What can hang from each mark:
J690: J200 J673 J823
J530: J673
J200: J690
J280: J491
J491: J42 J673
J577: J530
J42: J491
J823: J690
J673: J530 J587 J690

Known rows, with every way that one mark hangs from another:
J577{J530{J673{J587}}}: 206	266	408	140	195	203	123	-55	42	33	-121	-436	13	-272	136	106	83	137	115	-190	-227
J491{J42 J673{J530 J587 J690}}: 336	570	377	13	292	69	108	-86	72	22	-100	332	4	-231	356	139	44	473	310	-183	-219
J823{J690}: 248	303	220	64	-8	252	-12	-118	22	154	-100	0	-9	-132	210	106	97	303	-41	-141	-197
J491{J673{J690{J200 J823}}}: 208	38	241	34	247	231	-23	-239	76	264	35	66	-68	-270	123	214	58	311	278	-146	-341
J577{J530{J673{J587 J690{J200 J823}}}}: 220	111	431	113	320	171	75	-45	102	168	94	-320	-106	-349	63	220	89	281	326	-238	-355
J491{J673{J530 J587 J690{J200 J823}}}: 280	240	331	37	321	157	46	-60	73	125	107	183	-153	-340	242	250	40	418	320	-207	-376
J200{J690{J673}}: 213	138	263	129	184	313	-68	-208	-12	213	-128	-28	-97	-144	157	93	-4	222	120	-142	-286
J823{J690{J200 J673{J530 J587}}}: 282	240	324	116	236	195	29	4	53	146	81	36	-219	-262	168	229	24	413	85	-181	-343
J673{J690}: 259	287	215	30	59	181	-72	3	-14	116	-140	-73	-18	-202	199	74	100	196	114	-202	-260
J823{J690{J200 J673{J530}}}: 239	132	272	124	196	169	14	-86	89	221	98	136	-201	-237	109	175	41	281	25	-151	-335
J42{J491{J673{J587 J690{J200 J823}}}}: 257	328	368	79	243	256	89	-201	81	217	-11	189	-152	-290	264	291	80	558	312	-152	-317
J823{J690{J200 J673}}: 202	24	228	125	162	286	-43	-179	59	285	-2	-81	-136	-193	51	191	43	307	49	-126	-310
J42{J491{J673}}: 201	386	296	121	75	260	118	-301	58	159	-208	175	-26	-189	273	126	87	289	44	-73	-177
J491{J42 J673{J530 J587}}: 265	493	344	21	272	151	137	-165	80	21	-119	365	32	-231	313	156	46	360	183	-149	-194
J491{J42 J673{J587 J690}}: 302	476	336	13	266	186	62	-177	36	85	-210	129	70	-188	293	157	47	497	339	-155	-186
J530{J673{J587 J690{J823}}}: 274	324	336	74	244	229	51	-47	16	122	-15	-60	-84	-289	263	192	45	375	242	-198	-341
J530{J673{J587 J690{J200 J823}}}: 242	106	344	61	284	241	40	-79	35	192	45	-97	-139	-329	114	239	60	371	281	-209	-395
J280{J491{J42 J673}}: 165	321	319	-29	264	303	114	-342	81	172	-137	37	100	-217	314	133	38	180	145	-106	-141
J42{J491}: 210	362	263	89	-16	250	51	-134	40	140	-183	153	-66	-206	223	115	140	195	-45	-138	-212
J200{J690{J673{J587} J823}}: 236	202	292	102	262	396	-61	-148	3	199	-4	3	-158	-219	236	231	-23	381	214	-170	-346
J577{J530{J673{J587 J690{J823}}}}: 249	325	419	117	283	167	72	-11	81	95	42	-289	-57	-312	209	171	74	282	285	-223	-302
J491{J673{J530 J587}}: 269	411	312	67	192	164	89	-65	16	-18	-108	66	-28	-261	315	135	33	288	113	-158	-249

Rows:
225	210	286	106	258	256	-41	-143	72	221	117	316	-209	-235	248	162	-6	240	138	-171	-370 -> J200{J690{J673{J530} J823}}
211	58	273	76	318	265	-11	-4	79	166	163	94	-238	-377	142	294	31	225	145	-213	-440 -> J690{J200 J673{J530 J587} J823}
289	220	306	2	234	151	-27	111	56	109	136	158	-196	-356	197	245	93	333	230	-277	-407 -> J673{J530 J587 J690{J200 J823}}
227	388	305	27	226	131	113	-256	116	95	-102	447	40	-208	255	105	66	231	117	-117	-190 -> J491{J42 J673{J530}}
178	2	382	113	283	139	40	-130	138	244	119	-228	-90	-324	6	172	107	144	253	-206	-352 -> J577{J530{J673{J690{J200 J823}}}}
265	140	367	78	222	187	68	-40	-15	116	-117	-227	-92	-278	77	158	61	341	245	-209	-344 -> J530{J673{J587 J690{J200}}}
244	486	341	118	116	282	131	-213	23	83	-229	68	-41	-213	336	178	75	415	107	-99	-187 -> J42{J491{J673{J587}}}
298	548	397	13	299	154	92	20	4	5	-36	-130	-72	-302	489	130	-1	323	249	-207	-253 -> J280{J491{J673{J530 J587 J690}}}
273	258	356	3	308	191	59	-200	59	153	-148	104	15	-222	139	203	60	484	372	-170	-244 -> J491{J42 J673{J587 J690{J200}}}
218	21	216	0	155	245	-94	-73	57	244	64	41	-116	-285	81	206	112	222	192	-218	-367 -> J673{J690{J200 J823}}
244	485	368	-56	388	154	105	-198	154	186	128	381	-43	-302	454	180	28	300	290	-170	-247 -> J280{J491{J42 J673{J530 J690{J823}}}}
256	381	288	18	228	164	43	-262	74	161	-179	239	81	-158	237	105	63	364	270	-126	-184 -> J491{J42 J673{J690}}
246	119	257	3	178	122	-49	25	90	185	152	263	-177	-333	140	192	109	205	166	-245	-394 -> J673{J530 J690{J200 J823}}
206	3	293	63	238	205	24	-165	76	262	64	4	-120	-301	55	186	73	240	218	-180	-391 -> J530{J673{J690{J200 J823}}}
266	348	264	135	160	160	18	-51	70	159	41	160	-152	-194	261	123	26	288	-23	-136	-279 -> J823{J690{J673{J530}}}
240	377	306	22	234	261	93	-252	48	73	-223	145	88	-188	249	175	53	380	207	-118	-171 -> J491{J42 J673{J587}}
313	451	304	132	199	193	28	32	33	84	18	65	-168	-223	326	174	10	425	49	-167	-295 -> J823{J690{J673{J530 J587}}}
244	446	318	96	166	217	72	-260	100	232	-43	308	-92	-226	352	189	80	439	212	-107	-252 -> J42{J491{J673{J690{J823}}}}
286	353	343	121	243	238	-10	-11	-11	77	-57	92	-178	-216	272	134	-20	333	161	-199	-323 -> J200{J690{J673{J530 J587}}}
231	77	260	51	193	189	-8	-190	27	205	-109	-71	-24	-219	92	132	61	282	234	-145	-283 -> J491{J673{J690{J200}}}
137	-150	190	75	248	349	-81	-183	81	300	88	-26	-154	-311	22	252	50	114	109	-150	-401 -> J690{J200 J673 J823}
276	348	269	126	169	298	-15	-65	-1	144	-77	-160	-104	-179	260	191	11	447	73	-140	-258 -> J823{J690{J673{J587}}}
233	500	345	127	113	131	163	-214	93	104	-113	395	-84	-231	341	110	88	268	15	-96	-205 -> J42{J491{J673{J530}}}
224	46	302	84	185	163	44	-120	22	203	-99	-133	-74	-255	26	109	80	216	180	-173	-336 -> J530{J673{J690{J200}}}
321	546	370	-5	360	113	90	-118	120	88	37	478	-36	-276	384	222	41	509	351	-189	-276 -> J491{J42 J673{J530 J587 J690{J823}}}
174	-54	237	75	299	365	-58	-101	44	224	73	-120	-171	-339	78	307	34	245	171	-181	-410 -> J690{J200 J673{J587} J823}
276	328	404	4	331	169	90	-9	23	79	32	-161	-123	-345	335	180	14	331	280	-221	-304 -> J280{J491{J673{J530 J587 J690{J200}}}}
